Known rows, with every step that occurs:
mibopo-rugumit-davo: [  5.7   1.1  -2.8  -2.7  27.2  -4.0 -77.7   3.5  25.1  -7.6 -13.4  -5.8
  -3.5  12.7   8.5   2.2   3.6]
rugumit-davo-bafo-mibopo: [-12.8   7.8   4.3   4.5  -0.1  18.9  -1.3  -9.6  -3.1  11.6  39.4 -15.6
  -4.0   8.4  -8.5 -12.1 -17.0]
bafo-mibopo: [-23.7  -6.0  -7.3   0.4   8.0  12.1  11.9   8.6  -0.3  20.9  21.1  -3.1
   2.9  10.9 -19.8 -19.3  -1.7]
zizut-rugumit-nefa: [ -5.3   3.2   0.2 -17.1 -19.5 -11.5 -11.5 -28.5 -27.6 -31.1  -9.8  18.8
  -3.4  10.8  22.7  16.3  -0.9]
nefa-bafo-zizut-rugumit-mibopo: [  7.2  23.5  13.3  -5.8 -26.0 -24.0  47.8  17.0 -14.5   2.8  -3.4   2.1
   2.3  -6.3  -2.9 -11.7   0.9]
nefa-bafo-zizut-rugumit: [-14.0 -20.3  12.4   0.7  -9.1  -5.0  27.6   3.6   4.0   7.0 -13.6   5.0
   3.1  -7.4  13.8   4.1  15.4]
zizut-rugumit-mibopo-bafo: [ 26.2  -2.7  -7.0   2.2  -5.5 -14.6  -7.3  34.6   7.4   7.7   2.8   4.9
  16.8 -12.3  -2.6 -35.4 -16.8]
rugumit-nefa-bafo-mibopo: [ -4.2  13.0   0.6   1.4   1.1  18.4  39.3 -11.3 -20.7  21.0  25.7   0.5
   0.8   5.0 -10.6 -20.1  -9.7]
nefa-bafo: [-13.0   0.8  15.8   0.5   4.7  30.3  12.7 -32.3   6.8  15.6  15.3 -20.6
   3.6 -26.7  24.9 -16.8  -4.9]
zizut-rugumit-davo: [ -2.2  -0.8  16.0 -10.0  10.4  -8.1 -57.6  -2.2   7.4  -6.1 -11.6  -7.0
  -3.6  11.2  18.2  -5.3   2.3]
davo-rugumit-nefa: [  2.1  17.9  -4.4  -6.0 -12.0  10.1 -17.4 -42.6 -28.1 -41.1  -0.3  13.6
 -12.3   0.3  15.7  36.5   0.7]
zizut-rugumit-mibopo: [  0.1  24.4   7.6 -10.9 -29.7 -26.8  21.1  14.9 -16.9  -7.1   0.4   3.5
   1.0  -5.5   5.1 -18.0  -3.6]
rugumit-nefa-bafo-zizut: [ -3.1  -3.8  11.2  -1.6   9.0  17.3  34.2 -25.4   3.2   5.4  -4.7  -5.6
   4.1   0.8  -1.4  23.4   4.8]
davo-rugumit: [-13.9   1.8  -1.7   8.4  -4.5  21.7 -19.2 -20.3   0.0 -20.7   5.1  -2.1
 -12.6 -20.5  14.7  22.6  12.1]
nefa-bafo-mibopo-rugumit-zizut: [ 11.5  -9.8 -17.2  10.1   7.6  -7.1  29.4  22.9   5.0  11.9 -15.4  -2.3
  -0.9  -3.8 -27.4   0.4   4.6]
mibopo-bafo-zizut-rugumit: [ -4.5 -34.7  -1.0   2.1  -2.8 -13.0   1.9  23.4  14.7   5.9 -17.8  11.9
  10.1  -0.7   3.0   0.9  10.8]
nefa-bafo-mibopo-rugumit: [ -3.3  -6.4 -22.2  13.0   8.7   0.6   2.3  20.0  14.3  17.3   4.5  10.7
   1.0  -2.4  -6.5 -16.2   6.7]
zizut-rugumit-nefa-bafo-mibopo: [ -3.2   9.5   1.3   1.9  -5.3   9.5  42.9  -4.1 -25.2  20.1  20.9   6.9
   0.5   5.0  -6.7 -21.8  -6.8]
bafo-mibopo-rugumit: [ -9.9 -12.6 -29.1   8.9  10.0  -7.0 -15.5  26.5  17.1   8.5  -0.4  14.5
   1.2   7.7 -12.2  -8.2   9.5]

Rows:
[ 12.4   8.1  -2.6   3.5  27.8  -0.2 -47.6  12.5  16.9  10.4  -2.5  -3.7
  -3.7  14.3  -3.4 -12.6   0.3]
nefa-bafo-mibopo-rugumit-davo
[ -2.5   1.1   3.7 -12.1 -23.0  -9.2   6.6 -31.4 -24.6 -32.0  -6.4  16.6
  -3.8  10.9  16.9  32.9  -0.9]
davo-bafo-zizut-rugumit-nefa
[  5.2 -16.9 -17.4   2.7   7.7 -11.3   0.3  13.1  14.1  -6.1 -26.9  -3.6
  -0.7  -5.8 -15.9  14.8   7.8]
mibopo-rugumit-zizut
[  7.7   3.5  -8.1   1.5  27.5  -5.8 -61.0  17.1  18.8   4.6  -5.4  -1.1
  -3.7  21.1  -7.6  -6.8   1.9]
bafo-mibopo-rugumit-davo
[ 17.9  -9.0  -5.5   9.3  10.6   0.6  15.5  25.3  18.8   8.2  -6.2   1.2
  10.8  -1.5 -24.8   9.9   1.7]
davo-rugumit-mibopo-bafo-zizut
[  9.0  -7.4  -4.5 -10.5  -9.9 -14.1  -1.5 -11.3 -18.1 -22.4 -16.5  23.5
   3.2  14.7   7.8  21.4   0.6]
mibopo-bafo-zizut-rugumit-nefa
[ 30.7   7.8  -9.5   9.7  -0.9   0.8 -10.3  25.3   7.3   1.5  10.0   0.8
  10.4 -19.0  -7.2 -22.3 -15.4]
davo-rugumit-mibopo-bafo
[  2.9  19.2   8.3  -8.3 -24.8 -29.4  35.0  21.4 -13.0  -3.3  -6.7   5.3
   2.3   0.9  -6.9  -5.7   2.3]
bafo-zizut-rugumit-mibopo
[  3.7  -4.0  -2.4   7.0  -1.5   7.1  14.1  -5.6  -4.7 -13.9 -15.3 -10.5
 -10.5 -16.8 -12.9  27.5   8.1]
davo-rugumit-zizut
[  6.4 -14.1 -21.6   6.8   7.9 -12.9  16.9  26.8   7.9   6.5 -18.9   0.8
  -1.4   3.2 -31.9   5.9   6.1]
bafo-mibopo-rugumit-zizut
[-11.9   5.6   5.8   4.6  -7.4   9.7   2.0  -2.9  -8.0  10.1  34.2  -9.5
  -5.8   8.4  -5.4 -13.1 -14.4]
zizut-rugumit-davo-bafo-mibopo
[-12.6 -13.7  12.7   2.8  14.1  21.8  31.8 -13.9  18.4  18.2  -2.0 -15.6
   6.1  -7.8  -1.8  12.5   9.1]
nefa-bafo-zizut
[  2.1  11.5  14.8  -6.1 -13.2  11.6  22.1 -37.6 -21.3  -4.9   5.1   1.4
  -0.5 -15.2  32.0  -4.7  -6.2]
zizut-rugumit-nefa-bafo
[-12.0   8.4  18.7  -2.9  -4.0  23.4 -43.3 -44.8   9.0 -16.3  31.0 -30.7
  -7.3 -10.4  28.6  10.1 -21.7]
rugumit-davo-bafo
[  0.1  -6.1  16.7  -7.4  14.3  -9.9 -44.0   5.0  11.6  -2.4 -18.5  -4.6
  -2.6  17.8   6.7   7.4   8.3]
bafo-zizut-rugumit-davo
